Known rows, with every way that one mark hangs from another:
[z592 z95 z275 z360 [z871 z633]]: |   2.9 |  -6.5 |  12.7 |  -3.0 |   9.4 |  -1.2 |   9.3 |  14.0 | -10.0 | -19.9 |  10.7 |   6.7 |  45.8 |   0.0 |  12.6 |  10.3 |   6.6 |  -7.7 |  20.6 |  28.9 |  -2.2 |   3.9 |
[z275 [z590 [z95 [z592 z360 [z871 z633]]]]]: |  -9.2 |  -1.9 |  -2.1 |  -2.1 |  12.0 |  -1.1 |  -8.3 |  12.3 |   7.1 |   7.8 |   9.2 |  10.3 |  -3.1 |  -7.0 | -11.9 | -13.3 |  15.3 | -18.9 | -27.6 |   8.7 |  10.1 |  32.6 |
[z592 z95 z275 z360]: |   8.6 |  -8.2 |   9.2 |   0.2 |   8.0 |  -2.4 |  -1.7 |   5.8 |  -6.1 |  -7.5 | -12.1 |   5.9 |  32.9 |   1.0 |   7.6 |   3.8 | -11.0 |   1.1 |  33.9 |   8.0 |  -0.1 | -19.5 |
[z590 [z95 [z592 z871]] z275]: |   3.4 |  -1.8 | -19.9 |  -5.8 | -11.9 |  -2.5 |  -4.5 |   4.5 |   2.6 |  15.6 | -16.8 |  14.9 | -40.6 |  -9.5 | -20.3 | -12.4 |  -0.4 |  -8.6 |  -5.8 |  -4.4 |  -2.4 |  10.7 |
[z633 z871]: |  -6.0 |  13.1 |  12.4 | -21.7 | -16.6 |   0.4 |  -7.3 | -15.9 | -12.1 |   3.9 | -22.5 |  -8.6 | -15.3 |  13.5 |  -9.5 |  -4.9 | -10.3 |  -8.9 |  16.2 |   0.7 |   2.5 | -65.3 |
[z275 [z590 z95] [z592 z871]]: |   1.6 |   2.0 |  13.2 |   7.5 |   2.5 |   2.1 |   8.7 | -16.2 |  -3.0 |  19.2 | -12.1 |  -9.9 | -35.1 |  -8.5 | -11.1 | -11.9 |   3.6 |  13.1 | -22.8 | -17.9 |  11.7 |  15.2 |
[z95 [z592 [z275 z590] z360 z871]]: |   1.1 | -11.9 |  16.6 |   2.9 |  13.6 |  -9.9 |  -5.5 |   6.9 |   4.3 |   3.9 |   6.0 |  16.1 |   1.8 |  -9.4 |  -8.3 |  -1.7 |   6.0 |   9.3 |  -4.4 |  18.7 |  16.5 |   5.8 |
[z95 [z590 [z275 [z592 [z871 z633]]]]]: | -10.9 |   8.5 |  -8.3 |  -3.7 | -10.1 |   7.6 |   7.9 |  -5.8 |   0.3 |  -1.4 |  13.9 | -12.6 | -13.7 |  14.2 |   4.6 |   7.8 |   5.3 |  -9.0 | -17.9 | -11.6 | -13.4 |   5.3 |
[z592 z360 z871]: |   4.9 |   4.5 |   0.8 |   0.8 |  -3.0 |  -6.0 |  -6.6 |  -3.4 |  -2.1 | -13.2 |  -0.3 |   2.7 |   8.4 | -15.7 |  -3.9 |  -6.9 |   2.6 |  10.0 |   4.8 |  15.9 |   5.6 | -16.6 |
[z275 z590 [z592 z95 z360 [z871 z633]]]: |  -5.4 |   7.2 |   6.0 |  11.4 |   7.7 |   6.7 |   9.3 |   0.8 |   0.2 | -11.3 |  18.6 | -21.8 |  10.5 |  -4.8 |  10.5 |  11.4 |   7.7 |   0.8 | -18.9 |  -2.5 |   7.0 |  23.1 |
[z95 [z590 z275] [z592 z360 z871]]: |  -1.5 |   0.2 | -27.1 |  -5.2 |  -7.1 |  -7.0 | -14.4 |   7.4 |  13.2 |  -1.1 |  19.3 |  18.3 |  -1.9 |  -3.5 |   2.4 |  -2.1 |   3.2 |   2.5 |  -8.2 |   8.3 |  -7.9 |   9.3 |
[z592 z275 z360 [z871 z633]]: |  -1.5 |  -4.0 |  18.0 |  -5.6 |  10.1 |  -5.5 |   3.6 |   6.1 |  -7.8 | -15.3 |   8.0 |   9.4 |  29.1 |  -2.3 |   2.2 |   1.4 |   8.9 |  -7.3 |   9.4 |  27.4 |   2.5 |  -6.6 |
[z592 z95 [z275 z590] z871]: |   5.7 | -10.0 |  36.4 |  -4.5 |   7.1 |  -0.1 |  23.6 |  -1.5 |  -5.5 |  -1.6 | -14.6 |  -6.5 |   7.0 |   1.7 |  -6.0 |  13.3 |   0.2 |   9.2 |  21.7 |  11.8 |  13.0 |  -5.7 |
[z590 [z275 [z592 z95 z360]]]: |   4.1 |   8.8 | -24.4 |  12.4 |  -7.0 |   3.3 |  -3.1 |  -4.2 |   2.7 |  -4.2 |  -5.8 | -14.5 | -12.7 |  -3.8 |  10.9 |  10.0 | -16.0 |   9.4 |  -0.2 | -30.2 |  -5.1 |  -2.8 |
[z592 z95 z275 z871]: |  11.3 |  -9.3 |  20.3 |  -2.9 |  -1.1 |  -0.5 |  13.9 |   3.7 | -14.7 |  -7.9 | -13.5 |   3.8 |  18.7 |  -0.3 |   0.5 |   5.6 |  -3.1 |   3.9 |  34.5 |  21.8 |  -0.7 | -16.3 |
[z592 z871]: |   2.9 |   2.7 |  10.3 |  -3.5 | -11.5 |   0.4 |   0.8 |  -6.7 |  -6.3 |  -6.2 | -15.2 |  -5.1 |  -5.8 |  -7.4 | -16.7 |  -7.7 |  -1.1 |  -1.1 |  10.2 |  12.0 |   3.1 | -30.7 |

Rows:
|   4.2 |   0.4 |  -6.3 |   8.6 |  -9.0 |   6.5 |   2.1 |  -3.6 |  -8.6 |  -1.9 |  11.8 |  -6.7 |  15.5 |   9.6 |  18.0 |  -2.1 |  -1.8 |   7.9 |   6.3 |   1.8 | -14.7 |   0.0 |
[z275 [z592 [z95 z590] z871]]
|  -2.7 |  -0.6 | -18.3 |  -8.7 | -15.2 |  -0.8 |  -6.7 |   5.3 |   7.1 |   5.8 |   3.9 |  10.1 | -16.3 |   7.1 |  -9.8 |  -3.3 |   0.9 |  -6.3 |  -1.7 |   3.5 | -10.1 |  -5.0 |
[z95 [z590 z275] [z592 z871]]
|   1.2 |   1.5 | -17.8 |  11.9 |   0.2 |   4.9 | -13.9 |  -1.4 |  -0.7 |  -1.9 |  13.4 |  -4.1 |  29.3 |  10.8 |  25.2 |  -2.4 |  -9.9 |   6.4 |   5.0 | -11.4 | -15.0 |  -4.0 |
[z275 [z592 [z95 z590] z360]]
|  -0.4 |   2.7 |  -8.4 | -13.2 | -12.3 |   7.4 |   6.7 |  -1.8 |   6.2 |  -2.2 | -15.8 |  -9.5 |   3.1 |  19.3 |   0.9 |  11.3 | -13.1 |  -8.5 |  23.1 | -16.6 | -12.9 | -19.8 |
[z592 [z95 [z590 z275]]]
|  -8.4 |  10.2 | -18.1 |   0.7 |  -2.2 |   0.4 |   0.6 |  -2.6 |   6.0 |  -8.0 |  29.6 |  -4.1 |   3.7 |   5.0 |  15.7 |   8.1 |   8.2 |   0.0 | -23.2 |  -7.7 | -11.4 |  19.4 |
[z95 [z590 [z275 [z592 z360 [z871 z633]]]]]
|   0.7 | -11.4 |  -1.8 |   3.0 |   6.0 |  -5.6 | -23.9 |  11.4 |  -1.9 |   5.0 |  -8.7 |  20.1 |  11.7 |   2.0 |  -4.4 | -11.4 |  -8.8 |  -7.8 |  12.3 |  11.0 |   0.0 | -21.0 |
[z95 [z592 z275 z360]]
|  -1.4 | -12.3 |  26.1 |  -1.5 |   5.9 |  -3.7 |   1.6 |   3.6 |  -0.2 |  11.3 |  -9.7 |   8.2 | -13.5 |   1.1 | -18.7 |  -1.1 |   2.8 |   0.6 |   0.8 |  14.8 |  12.7 |  -7.5 |
[z95 [z592 [z275 z590] z871]]
|   5.9 |  -0.4 | -29.1 |  -1.7 |  -4.2 |  -8.5 | -12.4 |   8.1 |   8.7 |   8.8 |  -0.1 |  23.6 | -25.1 | -18.5 |  -8.2 | -13.9 |   2.7 |  -0.8 | -11.2 |  -0.1 |   0.4 |  23.2 |
[z590 [z95 [z592 z360 z871]] z275]
|  -0.1 |   6.9 |   8.4 |  14.5 |   4.5 |  -3.3 |  -0.1 | -14.5 |   3.4 |  -0.6 |   9.2 | -12.8 | -15.0 | -15.9 |  -1.7 |   0.0 |   3.8 |  23.4 | -24.7 |  -8.7 |  15.3 |   4.3 |
[z275 z590 [z592 z360 z871]]
|  -7.1 |   5.4 |   6.0 |   7.3 |  14.4 |   1.8 |   3.6 |  -5.7 |   1.4 |   6.3 |  11.6 |  -7.1 |  -9.8 |  -7.8 |   0.6 |  -7.3 |  14.3 |  -0.6 | -35.2 |  -9.3 |  10.1 |  36.2 |
[z275 [z590 z95] [z592 z360 [z871 z633]]]
|  -3.6 |   9.5 | -10.2 |   3.7 | -13.9 |  10.0 |  16.6 |   0.1 |  -6.2 |  -9.6 |   2.0 | -22.7 | -16.6 |   2.2 |   3.5 |  16.2 |   0.0 |  -9.9 |  -5.8 | -13.5 |  -9.8 |   7.5 |
[z590 [z275 [z592 z95 [z871 z633]]]]
|  -8.8 |  -8.8 |  18.8 |  -1.8 |  17.7 |  -4.3 |  -2.5 |  14.9 |   2.9 |  -1.5 |  14.2 |  10.6 |  11.4 |  -0.4 |  -7.2 |   2.8 |  13.6 | -11.5 | -12.0 |  22.1 |  12.3 |  12.8 |
[z95 [z592 [z275 z590] z360 [z871 z633]]]
|   1.5 |   7.1 | -14.3 |   7.3 | -14.5 |   9.2 |   4.0 |  -7.8 |  -2.1 |   3.8 | -20.9 | -24.4 | -28.2 |   5.3 |  -0.1 |  10.3 | -18.7 |  -0.3 |   5.7 | -34.3 |  -7.9 | -16.8 |
[z590 [z275 [z592 z95]]]
|  -5.9 |  -2.4 | -20.6 |  -0.8 |  -0.5 |  -0.9 | -32.6 |   8.9 |   6.9 |   4.2 |   8.1 |  16.0 |  20.6 |  10.9 |   1.9 | -17.6 |  -4.7 | -11.5 |   2.2 |   5.8 |  -8.4 | -16.1 |
[z95 z590 [z592 z360]]
|  -0.3 |   1.0 |  -8.3 |   7.5 |  -7.3 |  11.7 |  -6.0 |  -4.0 |  -6.4 |   4.0 |  -2.7 | -12.8 |  14.2 |  21.3 |  14.3 |  -3.8 | -12.6 |  -2.7 |  10.3 | -15.7 | -18.0 | -16.2 |
[z275 [z592 [z95 z590]]]
|  -1.6 |  -5.4 |  30.2 |  -5.7 |  18.1 |  -0.5 |  19.2 |   8.7 |  -1.5 | -14.3 |   8.3 |  -3.5 |  31.9 |   1.7 |   5.9 |  17.8 |  10.5 |  -3.2 |   8.0 |  20.2 |  11.1 |  14.8 |
[z592 z95 [z275 z590] z360 [z871 z633]]
|  -6.5 |  -4.7 |   4.4 |  -2.9 |   2.6 |   4.8 | -13.2 |   0.9 |   6.8 |  27.2 | -29.7 |   1.1 | -29.9 |   5.4 | -27.5 | -19.5 |  -4.7 | -19.2 |  -9.6 | -15.8 |  10.3 |  -4.7 |
[z275 [z590 [z95 z592]]]
|  -2.2 |   9.3 | -20.1 |   3.8 |   0.4 |  -0.6 |   3.6 |  -2.7 |   0.3 |   1.5 |   9.4 |  -0.1 | -22.9 | -11.6 |   4.7 |  -3.1 |   7.1 |  -1.8 | -26.3 | -14.7 |  -3.1 |  35.0 |
[z590 z95 [z275 [z592 z360 [z871 z633]]]]
|  -0.5 |   6.6 |  -9.7 |   1.2 | -13.5 |   1.6 |   5.1 | -12.8 |   1.8 |   3.9 |   5.9 |  -6.8 | -24.4 |   5.1 |   3.9 |   3.2 |  -2.1 |  11.8 | -10.6 | -15.4 | -10.4 |  -2.3 |
[z95 [z590 [z275 [z592 z871]]]]
|   1.2 |   2.7 | -18.1 |  -9.1 |  -4.3 |   1.1 |  -1.3 |   1.8 |  10.3 |  -8.5 |   0.6 |  -1.5 |  18.0 |   9.8 |  11.5 |  11.5 |  -9.7 |  -0.2 |  17.6 | -12.8 | -10.8 |  -5.5 |
[z592 [z95 [z590 z275]] z360]
|   2.3 |  -9.6 |  26.6 |  -5.6 |  22.8 |  -6.2 |   1.6 |  -6.5 |   4.4 |  15.3 | -20.4 |  10.0 |   0.0 |  -0.8 |  -8.2 |  -6.5 |  -2.8 |   4.7 |   4.7 |  -8.1 |  17.2 |   4.9 |
[z592 [z275 [z590 z95]] z360]
|   7.0 |   7.6 | -13.4 |   9.2 | -16.6 |   4.6 |  13.1 |  -5.8 |  -4.8 |  -4.3 |  -6.2 | -16.8 | -25.7 |  -5.8 |   3.2 |  11.9 |  -8.7 |  11.1 |   1.2 | -16.3 |  -5.8 |   0.2 |
[z590 [z275 [z592 z95 z871]]]
|   6.4 |  -0.7 |  -7.5 |  -2.3 |  -1.2 |  -1.6 |  -0.8 |   5.1 |   0.3 | -15.2 |  18.2 |   7.1 |  43.6 |  -0.3 |  18.7 |   0.2 |   4.0 |   8.1 |  17.4 |  21.0 |  -7.6 |   0.5 |
[z592 [z95 z590] z360 z871]
|   8.1 | -10.5 |  28.1 |  -3.8 |  21.3 | -11.1 |  10.1 |  -5.2 |   1.8 |   9.6 |  -6.4 |  17.3 |   1.2 | -12.4 |  -4.8 |  -4.3 |   9.5 |  17.3 |   0.0 |  10.0 |  18.9 |  20.4 |
[z592 [z275 [z590 z95]] z360 z871]
